Each row was made from one walk, in order. Every step used is in the known rows, and no mark comes twice. Write each row's walk.
Known rows
Z-K-Y-C-F-V: -1.27 -4.85 0.12 0.13 -1.98 1.82 0.17 1.42 0.23 0.62 -3.04 -2.10 -0.50 -0.23 -1.30 -1.04 2.78 0.18 -1.29 0.46 0.11 -0.88 -0.45 3.23 -1.45 -4.08
Z-C-F-V-Y: 1.10 -1.80 1.97 -1.96 -3.86 0.24 0.27 -0.54 2.03 0.27 -3.04 -0.61 -0.96 -1.20 -2.75 0.97 1.18 0.19 -0.94 1.93 -0.81 -0.31 1.40 1.00 -0.07 -4.44
Q-C-Y-K-F-V-Z: 2.24 0.06 0.53 0.74 -2.43 5.10 -1.01 1.06 -0.84 -0.35 -7.07 -3.07 -3.20 8.59 4.57 -1.46 0.07 -0.55 -1.29 -2.40 -2.66 0.95 0.95 4.31 -0.30 -3.09
K-F: -0.59 -0.20 0.72 -0.41 0.05 0.74 0.06 1.27 0.35 1.46 -1.97 -0.47 -0.54 0.57 -0.70 0.30 2.08 -0.62 -1.61 -3.63 0.19 -0.48 0.24 1.32 -0.59 2.25
K-F-V-Y-C: 0.09 -1.54 1.85 1.09 -1.21 2.76 0.35 1.68 0.32 -0.18 -3.65 -1.11 -1.23 1.55 -1.11 2.06 2.00 -0.45 -1.44 -2.75 -0.93 0.29 -0.61 1.65 -1.52 -0.84
L-C-Z-K-F: 0.72 -3.45 0.35 -2.22 -0.30 -0.09 0.53 0.76 2.99 1.10 -0.28 -1.03 0.25 -0.14 -1.44 -2.69 1.91 -0.99 -1.55 -0.83 -1.56 -0.22 1.26 2.13 -1.71 -0.73
Q-C: 1.76 0.21 0.64 -2.42 -0.95 2.38 -1.58 -0.10 -0.16 1.56 -2.15 -0.85 -2.43 -2.58 1.56 1.00 0.10 0.81 -1.40 -2.19 -0.02 0.83 0.78 1.22 -0.19 2.42
C-F-V-Z: 0.06 -1.11 0.91 2.34 -3.83 2.15 0.37 0.29 0.65 0.50 -5.29 -0.79 -1.28 4.69 0.00 -1.25 0.90 -0.09 -1.17 1.60 -1.04 0.18 1.90 1.60 0.22 0.30
Y-K-F-V: 0.16 -0.31 0.76 0.94 -2.09 2.39 -0.36 1.46 -0.41 0.03 -2.26 -1.35 -1.45 3.18 1.15 -1.24 1.56 -0.85 -1.99 -2.37 -0.40 0.02 -0.50 2.58 -0.65 1.28
C-F-V-Y: 0.11 -2.27 2.45 0.06 -3.44 1.96 0.58 -0.08 1.46 0.35 -4.33 0.15 -1.48 -1.24 -0.20 -0.29 1.70 0.10 -1.12 1.65 -0.63 0.01 1.31 1.03 0.13 -4.09
Z-K-F-V: -0.69 -3.40 0.53 -1.09 -3.66 1.18 -1.00 1.60 0.76 1.26 -0.34 -2.33 0.37 2.20 -0.32 0.64 1.53 -0.11 -1.37 -2.51 0.68 -1.48 -1.46 2.07 -1.13 1.52
L-C-Z-K: 1.22 -3.34 0.33 -2.20 -0.95 -0.64 -0.17 -0.32 3.13 0.77 0.51 -0.60 -0.29 -1.75 -1.59 -2.27 0.46 0.14 -1.64 1.76 -1.58 1.01 1.38 1.97 -1.08 -1.46
F-V-Z-K-Y: -0.57 -4.13 -0.14 -0.60 -2.64 1.63 -0.39 1.04 1.21 0.86 -2.48 -3.28 0.60 3.15 -0.45 1.08 -1.28 1.06 -1.14 -2.20 -0.60 1.47 -0.54 2.22 -0.67 -1.62
L-C-Q: 1.37 0.28 0.64 -2.12 -1.11 0.59 1.05 -0.29 2.34 1.17 -1.77 -1.01 -1.01 1.56 -2.27 -2.59 3.95 -0.28 -1.75 -0.98 -2.05 1.30 0.77 2.64 -1.01 1.73
Z-C-Q: 0.43 0.68 -0.09 -2.28 -1.60 -2.27 -0.46 -0.27 1.71 1.19 0.27 -1.48 -0.49 1.13 -2.98 1.13 3.00 0.05 -1.36 -1.83 -0.77 1.13 1.49 2.14 -0.25 2.43
V-Z: 0.28 -0.46 0.33 1.16 -0.19 0.44 -0.58 0.13 1.00 0.78 -3.15 -1.03 -1.09 2.32 -0.55 1.93 -0.70 0.56 -1.41 -1.15 -1.03 1.13 1.50 0.72 0.26 2.38
Q-C-Z: 1.80 -0.08 0.64 -1.28 -1.22 1.35 -0.89 -0.13 0.18 1.21 -1.15 0.30 -2.53 -2.09 2.35 -1.02 -0.28 0.43 -1.14 -0.87 -0.90 2.79 3.07 1.56 -0.04 1.14
F-V: 0.27 -0.04 1.22 0.17 -4.15 1.70 -0.30 0.44 -0.03 0.57 -0.87 -0.38 -0.89 2.17 -1.00 -0.56 0.26 0.71 -1.54 -0.41 0.10 1.33 -0.69 1.84 -0.34 1.44
Y-C-Q: -0.49 0.25 -0.01 1.45 0.28 -0.26 -0.32 0.60 0.33 0.60 -1.76 -1.12 -1.79 1.56 -1.25 1.00 4.22 -0.23 -1.60 -1.71 -1.08 1.30 1.06 2.71 -0.84 3.31
Y-C-F: -0.45 -1.01 0.59 2.02 0.57 0.65 -0.18 0.49 -0.06 0.46 -3.79 0.18 -2.18 -0.80 -1.33 -0.20 3.29 -0.28 -1.67 1.43 -0.37 -1.10 1.61 1.78 -0.49 -0.11
Q-C-Z-K-F-V-Y: 1.37 -4.63 1.44 -2.47 -3.32 2.58 -1.42 0.88 1.64 0.92 -1.99 -2.02 -1.29 -1.92 3.27 1.19 0.12 -0.18 -0.54 -2.51 -1.02 1.04 1.80 1.49 -1.08 -2.03
V-Z-C-Y-K: 1.34 0.29 -0.40 0.16 0.24 -0.89 -1.12 -0.48 1.27 -0.90 -4.27 -2.16 -2.12 5.40 -0.62 0.95 -1.09 0.28 -1.67 1.09 -2.72 1.09 1.91 3.34 0.48 -4.88
V-Z-C-Q: 0.85 0.64 -0.49 -0.56 -1.20 -1.97 -0.44 -0.31 2.16 0.94 -1.80 -2.54 -0.54 4.13 -2.56 2.00 1.79 -0.02 -1.16 -1.91 -1.80 1.60 2.50 1.71 0.00 3.31

Write each row's walk
0.97 -4.72 -0.03 -1.88 -3.12 3.99 -0.73 0.65 0.71 1.57 -5.60 -3.62 -1.15 0.85 2.51 -0.61 0.28 0.58 -0.61 -1.04 -0.92 0.08 1.42 2.31 -0.72 -2.75 => Q-C-F-V-Z-K-Y
-0.83 -4.28 0.91 0.29 -1.96 0.89 -0.58 1.64 1.87 0.37 -2.36 -3.48 -0.61 1.64 -0.37 3.06 4.64 -0.86 -1.02 -3.46 -1.22 -0.54 -0.26 2.61 -1.81 0.31 => Z-K-F-V-Y-C-Q
1.76 -0.80 1.71 -1.16 -4.11 2.86 1.33 -0.09 1.41 0.51 -3.56 -0.04 -1.14 2.44 -2.39 -4.88 2.69 -0.22 -1.71 2.98 -1.48 -0.55 0.15 2.41 -1.04 -1.78 => L-C-F-V
2.46 -2.23 2.42 -0.96 -2.01 3.25 0.88 -0.60 2.39 -0.88 -5.61 -0.66 -2.47 -1.68 -0.09 -3.01 1.94 -0.65 -1.92 3.39 -2.94 -0.23 1.08 2.06 -0.52 -6.13 => L-C-F-V-Y-K
-0.39 -1.99 0.34 3.04 -1.32 3.26 1.52 1.26 -0.32 0.08 -6.51 -1.53 -1.18 4.90 -1.43 -1.52 1.81 -0.09 -1.28 0.09 -1.51 1.17 1.29 2.75 -1.01 -2.74 => K-Y-C-F-V-Z
1.12 0.50 -0.09 -0.18 -4.52 -0.49 -0.19 -0.05 1.61 0.48 -1.60 -2.91 -0.38 7.18 -2.63 0.94 1.53 0.17 -0.99 -1.18 -1.85 2.07 1.40 2.48 -0.36 3.18 => F-V-Z-C-Q
0.72 0.29 0.12 -0.22 -3.96 0.08 0.51 1.07 1.45 0.81 -2.66 -3.27 0.18 9.03 -2.42 0.50 3.10 -1.02 -0.95 -4.09 -1.83 1.00 1.26 2.60 -1.04 3.79 => K-F-V-Z-C-Q
1.32 -3.25 -0.16 -2.34 -1.42 0.26 -2.32 -0.15 1.10 1.47 0.16 -1.28 -1.78 -3.87 2.70 0.56 -0.49 0.72 -1.03 -0.34 -0.36 1.30 2.52 1.61 -0.35 0.75 => Q-C-Z-K
1.01 -3.32 0.76 -1.84 -3.71 1.42 0.79 1.06 2.33 0.63 -0.04 -1.29 0.43 3.20 -1.43 -3.74 1.63 -0.88 -1.49 -0.28 -1.52 0.42 0.17 2.85 -2.06 -0.86 => L-C-Z-K-F-V
0.92 0.20 -0.33 0.21 0.89 -0.26 -0.32 0.73 1.04 -0.56 -5.03 -2.61 -1.59 7.15 -0.38 0.65 0.42 -0.84 -1.64 -1.62 -2.70 -0.04 1.66 3.46 -0.13 -4.06 => V-Z-C-Y-K-F
1.74 0.39 0.18 0.75 -3.10 0.59 -0.84 -0.22 0.75 -1.33 -3.92 -2.52 -1.95 8.51 -0.75 -0.27 -1.39 0.41 -1.56 1.88 -2.56 1.63 0.75 4.13 0.22 -5.23 => F-V-Z-C-Y-K
0.15 0.04 0.42 0.48 0.27 0.40 -0.67 0.07 0.05 -0.46 -3.41 -0.44 -2.61 2.18 1.38 -1.09 0.48 0.26 -1.98 0.90 -1.33 0.86 0.65 3.72 0.49 -5.26 => C-Y-K
0.78 -3.28 -0.25 -2.49 -0.82 0.97 -1.60 0.94 0.91 1.84 -0.74 -1.67 -1.28 -2.43 2.89 0.14 1.03 -0.48 -0.90 -3.11 -0.29 0.30 2.34 1.66 -0.95 1.52 => Q-C-Z-K-F
-0.25 -4.22 0.27 1.17 -4.02 1.08 -1.09 0.27 1.61 0.72 -3.78 -2.39 -0.55 3.20 0.48 0.35 0.56 0.26 -1.04 2.12 -0.68 -1.25 1.38 1.55 -0.03 -0.16 => C-F-V-Z-K
2.00 -1.92 2.54 -1.90 -3.75 4.14 -0.61 -0.27 0.73 0.84 -5.47 -0.74 -2.82 -2.79 2.47 0.07 1.20 0.37 -0.80 0.45 -0.94 0.19 1.75 1.10 -0.03 -3.02 => Q-C-F-V-Y
-1.16 -1.94 0.40 0.85 1.62 1.38 1.40 1.15 -0.19 0.84 -4.70 -0.23 -1.37 -1.48 -1.81 -1.46 3.46 -0.25 -1.59 -0.55 -0.34 0.19 1.23 2.49 -0.91 -3.31 => K-Y-C-F
-0.49 -4.81 1.43 -0.67 -3.06 0.41 -0.16 1.11 2.41 0.46 -0.92 -1.18 0.08 -0.37 0.84 0.84 0.53 -0.36 -0.79 -1.43 -0.70 0.90 1.33 1.48 -0.94 -3.01 => C-Z-K-F-V-Y
0.15 -3.13 0.14 0.55 -3.64 0.90 -1.71 0.33 1.28 0.59 -1.44 -2.98 -0.17 3.63 -0.02 2.37 -1.36 0.95 -1.19 0.12 -0.59 0.23 -0.23 1.57 -0.23 1.39 => F-V-Z-K
1.17 0.21 -0.46 0.68 -2.60 0.28 -0.16 1.07 1.26 -0.17 -3.04 -3.84 -0.95 8.26 -0.56 0.19 2.88 -1.42 -1.47 -3.27 -2.56 0.99 1.68 3.14 -0.61 3.12 => Y-K-F-V-Z-C-Q
-0.51 -4.57 1.62 -1.78 -2.73 1.29 -0.87 1.22 1.97 0.80 -1.73 -2.38 0.13 -0.81 0.08 2.99 0.94 -0.02 -1.03 -2.76 0.04 -1.08 -0.96 1.14 -0.99 -1.54 => Z-K-F-V-Y
0.07 -1.54 2.23 -0.56 -2.65 2.40 0.53 1.10 1.04 0.55 -3.22 -0.86 -0.58 0.82 -0.39 1.20 1.13 -0.25 -1.22 -3.25 -0.47 0.42 -0.37 1.07 -0.79 -1.33 => K-F-V-Y
-0.86 -5.03 0.54 0.71 1.63 -0.80 -0.53 1.30 2.19 0.17 -1.76 -1.18 -0.85 -3.07 0.10 3.03 1.54 -0.78 -1.06 -1.75 -1.09 0.20 2.18 1.27 -1.28 -2.23 => V-Y-C-Z-K-F
2.11 -2.05 2.96 -1.87 -3.20 3.06 1.60 -0.52 2.74 0.18 -5.05 0.05 -1.40 -0.59 -1.98 -2.70 2.15 -0.17 -1.38 2.61 -2.20 -0.14 0.68 1.43 -0.91 -5.27 => L-C-F-V-Y
0.52 -1.76 1.80 2.22 -2.14 1.20 0.30 0.36 0.73 -0.92 -2.07 0.40 -1.87 0.00 -0.58 0.50 0.17 0.26 -1.22 1.36 -1.57 3.33 1.79 1.82 -0.77 -2.98 => F-V-Y-C-Z
0.53 -0.64 0.41 2.71 -1.79 2.80 -0.27 1.46 0.00 -0.34 -4.51 -2.32 -1.47 6.36 1.52 -0.06 0.33 -0.88 -1.80 -2.29 -1.78 0.64 0.66 2.19 -0.31 2.15 => Y-K-F-V-Z
-0.81 -3.58 0.17 1.83 -2.51 0.53 -0.66 1.93 0.39 0.07 -0.19 -1.50 -0.45 3.17 -0.52 -0.48 2.04 -0.72 -1.32 -0.96 -0.39 0.38 0.50 3.00 -1.81 0.70 => Y-C-Z-K-F-V
1.41 -0.82 1.37 -1.54 -0.77 1.48 1.11 -0.32 1.92 1.02 -3.77 0.36 -1.32 -0.77 -2.26 -3.66 2.90 -0.46 -1.87 2.05 -1.51 -1.03 1.31 1.68 -0.71 -1.63 => L-C-F
1.02 0.56 0.06 -1.41 -0.12 -1.25 -0.98 -0.38 0.75 -0.59 -2.06 -1.13 -2.16 2.17 -1.09 -0.10 0.12 0.30 -1.85 0.96 -1.45 0.60 0.69 3.75 0.26 -5.80 => Z-C-Y-K
-0.88 -3.83 -0.99 1.18 -1.78 1.25 -0.11 1.49 1.05 0.43 -2.98 -4.34 -0.11 5.71 -0.69 1.28 2.54 0.29 -1.01 -2.76 -1.59 2.01 0.12 3.76 -1.50 0.36 => F-V-Z-K-Y-C-Q
-0.88 -1.88 0.84 1.34 -1.78 2.87 1.62 1.41 -0.75 0.37 -4.48 -0.56 -1.17 1.59 -1.83 -2.81 3.12 -0.04 -1.41 0.03 -0.29 0.72 0.20 3.28 -1.20 -3.66 => K-Y-C-F-V
2.53 -2.11 1.84 -0.99 -2.51 4.26 -1.13 -0.42 0.51 -0.08 -6.01 -1.33 -3.98 -3.66 4.10 -0.40 1.02 -0.06 -1.25 1.28 -1.67 0.17 2.20 1.63 0.22 -3.75 => Q-C-F-V-Y-K
-0.61 -3.41 -0.19 -0.52 -1.08 -2.00 -1.28 0.09 1.83 1.02 0.99 -0.46 -0.53 -2.42 0.30 0.37 0.04 0.46 -1.32 0.78 -0.04 1.18 2.15 1.53 -0.11 -0.16 => C-Z-K
